What can hang from each mark:
mavuze: futip
pabi: nudu zosagim
mito: futip
foma: pabi
kuda: fute
vidifo: fute futip nudu
nudu: pabi vidifo
vita: futip
fute: kuda mito vidifo
futip: mavuze mito

Known rows, with every way that one mark hangs from another:
{kuda {fute {mito {futip mavuze}} {vidifo {nudu pabi}}}}: [ -2  -3 -30  17   6   2 -43 -47 -33  -6 -14  13   0  26 -21  29 -33  28
  -6 -30  12  -6]
{pabi nudu}: [ -4  -7   7 -27 -28 -32  16   2  18  18 -12 -10  -4 -10  11  10  11 -25
  -2  31  29 -11]
{foma {pabi {nudu vidifo} zosagim}}: [-17   2  21 -71 -21 -14  23 -24  24  -2  22 -33  -6 -45  -1 -10  47 -50
  -5  51  27  15]
{fute kuda {vidifo {futip mavuze mito} {nudu pabi}}}: [ 12   3 -12   8  13  13 -31 -11 -13  16  20  15  10  41 -19 -12 -44 -12
 -27  -8  -6 -39]
{vita {futip mavuze}}: [-18   7 -17   9   8  15 -23  22  13 -23   5  43  -6  16  24   3  14  24
  16 -23  -2 -14]
{vidifo fute {futip mavuze mito} nudu}: [ 27   1 -29  79  45 -40  27  31  39 -16  29  25 -29  17   2 -48  -4  21
  19   4 -76  21]
{vidifo fute}: [-12  17   0   1   5 -16  21  34  33 -11  -2  17 -25   4  33  -3  26  11
  31   2 -11   6]
{mavuze {futip mito}}: [  2  14  -3 -22 -34  23   7  34  16 -20  20   9  -9  17  -1  10  14  -7
  -1  10 -15  10]
{vidifo {fute kuda}}: [ -4  19  13 -10  -3 -15  19  37  19   5 -14   5 -16   2  36  -6  17  -5
  16 -13  -2 -19]
{vidifo fute {futip mito} {nudu pabi}}: [ 21  -8 -13  70  47 -25  19  17  55   7  26  -7 -14   3  -2 -31  -6   5
  24  48 -37   4]
{foma {pabi {nudu {vidifo {futip mavuze mito}}} zosagim}}: [ 11   2   0 -35  -3  -8  18 -20  12  -8  46 -17 -12 -24 -32 -36  27 -56
 -25  50 -18  36]
{pabi {nudu {vidifo {futip mavuze}}} zosagim}: [-12 -22  -1 -40 -10  -9  -3  -4  -6  19   6 -13  31 -42 -18 -36  32 -48
 -43  17   1  42]
{vidifo {fute kuda} {futip mavuze mito}}: [ 28  18 -11  37  21  -5  11  41   5  -3  16  23 -24  25  -4 -38  -7 -11
 -11 -13 -57   9]
{futip mito}: [  8  30 -12 -11 -11   5  21  27  18  -7  12  15 -21  38   2   6   9 -26
  15  25  -7   1]
{kuda {fute vidifo}}: [-39  19 -15 -28  10  -1 -30   4  -1 -10 -19  24 -11  15   1  32  -5  23
   4 -30  29   6]
{vidifo {fute kuda} {futip mavuze mito} nudu}: [ 36   3 -15  69  37 -39  26  34  24   1  18  14 -20  15   4 -50 -13   5
   3 -11 -66  -5]
{fute kuda {mito {futip mavuze}} {vidifo nudu}}: [ 13  12   5  -8 -36  28 -13 -29 -57 -11 -17  10   4  21   5  22 -23   9
  -3 -66   6 -38]
{vidifo {fute kuda mito} {futip mavuze} {nudu pabi}}: [ 32 -26   5  63  21 -25  -5   5  -1  16  -3  -7  11   4   2 -16 -35  29
  -4   0 -28 -29]
{foma pabi}: [ -9  42  16 -43  -9  -2  11   9  42 -40   7   5 -48   5  20  23  28  10
  37  31   8  -2]
{mavuze futip}: [-18  11  10 -41 -37  20  -9  34  20 -26  -3   9  -3  -6  18  22  25  18
   4  -6   2   9]
{vidifo {fute kuda mito} futip {nudu {pabi zosagim}}}: [ 18 -24  33  38   2 -19   3  12   1  19  -3 -42  20 -41  -6 -10  -6   0
  -3  14 -11 -20]
{mito {futip mavuze}}: [  6  42 -21 -25 -18  16 -15   3  -1 -31 -11  35 -32  22  11  -2  29 -10
   5 -19 -23  24]

Rows:
[ -2 -12  23 -17 -28  20 -15 -24 -35  23 -14 -15  32  22   5  42 -43   8
  -2 -13  51 -73]
{fute kuda mito {vidifo {nudu pabi}}}
[  9 -15  13   7  -9  24 -37 -20 -44  12  -8   2  30  22 -14  23 -56  26
 -21 -27  16 -49]
{fute kuda mito {vidifo {futip mavuze} {nudu pabi}}}
[ 24   4  18  39  -9 -15  38   4   0  -3 -24 -20 -13 -18  31   0   9  12
  34 -27 -13 -22]
{vidifo {fute kuda {mito futip}} nudu}
[ -3 -24   2  -3   5 -12  34   4  12  28  25 -31  19 -51 -19 -50  38 -64
 -23  35 -12  45]
{pabi {nudu {vidifo fute {futip mito}}} zosagim}
[-10 -11 -16  34  23 -12 -30  -8 -25 -18 -17  19   4   9 -20  25 -40  65
  -1 -45  -4  11]
{kuda {fute mito {vidifo {futip mavuze} nudu}}}
[-27   5  -3 -14  -8  11 -22  -6 -32  -9 -24  13   3  17 -11  54 -24  37
   5 -34  35   0]
{kuda {fute mito vidifo}}
[ -4  -2 -42  33  46 -16 -43 -14   5   1  14  24  -4  34 -34  -3 -40  20
 -17  -3 -11   5]
{kuda {fute {vidifo {futip mavuze mito} {nudu pabi}}}}
[ -4  -9   2  21  -4  17 -15  -6 -29 -25  -2  22   9  14  -8  24 -32  55
   7 -39  -8  -5]
{fute mito {vidifo {futip mavuze} nudu}}
[-19  19  -5 -12 -13  31 -27 -22 -39 -22 -31   9 -11   5 -13  50  -8  25
   9 -45  26  17]
{kuda {fute {mito futip} vidifo}}
[  0  -7 -12 -19  -7  35 -11 -25 -26  10  15  -3  26  -4  -7 -24  30 -38
 -18  10  -8  28]
{nudu {pabi zosagim} {vidifo {fute {mito {futip mavuze}}}}}
[ -5 -18  10 -14   8  31  10  -7  -8  39 -12 -16  39   9  19  -1  -2 -14
  -2  16  37 -23]
{nudu pabi {vidifo {fute kuda mito}}}
[-24  24  26 -41 -10  43 -27  18 -15  -7 -21  10   3  -3   7  20  -5   8
  -6 -40  26 -15]
{fute kuda {vidifo futip}}
[ 17 -24 -12  16  21 -13  30   1   3  38  11  -6  15  -6  -4 -52   0 -41
 -30  11 -14  14]
{pabi {nudu {vidifo {fute kuda} {futip mavuze mito}}}}
[ 13  -2   1  43   8   1   4  30  -8 -24  -2  23 -14   5   1  -3  -6  44
  11 -18 -44  27]
{vidifo {fute mito} {futip mavuze}}
[-15  -4  17 -47  -8 -26  35 -19  33  -1  30 -32 -14 -52   8 -25  51 -44
   4  46  10  19]
{foma {pabi {nudu {vidifo fute}} zosagim}}
[ -6 -37   7  -1  -6 -12  43 -13   2  32  -7 -21  25 -23  17  -6  11 -12
   4  20  29   6]
{pabi {nudu {vidifo {fute mito}}}}
[-24 -18   8 -62 -26 -12  17  -8   2  29   1 -28  32 -42  -1 -18  43 -65
 -26  29  33  18]
{pabi {nudu vidifo} zosagim}
[ 29  -5   0  61  38 -24  17  19  41  23  14 -19  -6   1   1 -34 -15 -11
   8  32 -26 -21]
{vidifo {fute kuda} {futip mito} {nudu pabi}}
[ -5 -16  28 -35 -22 -16  41 -27   7   0  25 -41  -4 -49  -1  -8  34 -33
   6  42  14  14]
{foma {pabi {nudu {vidifo {fute mito}}} zosagim}}
[ -1  -3   3  19  24 -13 -13  10  47   1 -10 -10   3 -12   6   1   0  22
  17  37   4  -3]
{vidifo futip {nudu pabi}}
[ 18  28  28 -24 -47  39   6   1 -37  -7 -41 -15  -4   0  11  35   8 -13
   7 -26  21 -16]
{fute kuda {mito futip}}
[-11 -20  -2  -5  15  29  10 -10   6  24  -1  -7  31   9  17   2   7   0
  11  29  27   1]
{nudu pabi {vidifo {fute mito}}}
[-17   1 -12   9  10  16 -42  -2 -39 -20 -20  27   0  17 -27  36 -35  53
 -12 -46   3  22]
{kuda {fute mito {vidifo {futip mavuze}}}}
[ -5   6 -26  19   3  -3 -25 -31 -35 -22 -20  20 -10  18 -12  27 -23  39
   4 -54   0   8]
{kuda {fute {mito {futip mavuze}} {vidifo nudu}}}
[-16 -18  -2  28  25   1 -37 -21 -11   0 -21  -8  16  -3 -23  40 -41  53
   3  -9  28  -3]
{kuda {fute mito {vidifo futip {nudu pabi}}}}
[ 12  -6  -8  -7   5  41  -6 -26 -25  25  -8   0  25  19  10 -16   4 -22
 -15  -5  10  -6]
{nudu pabi {vidifo {fute kuda {mito {futip mavuze}}}}}
[ -5  13  27 -60 -40 -35  15 -13  24 -13  23 -31 -31 -38  -5   5  35 -45
  -1  54  15   0]
{foma {pabi nudu zosagim}}
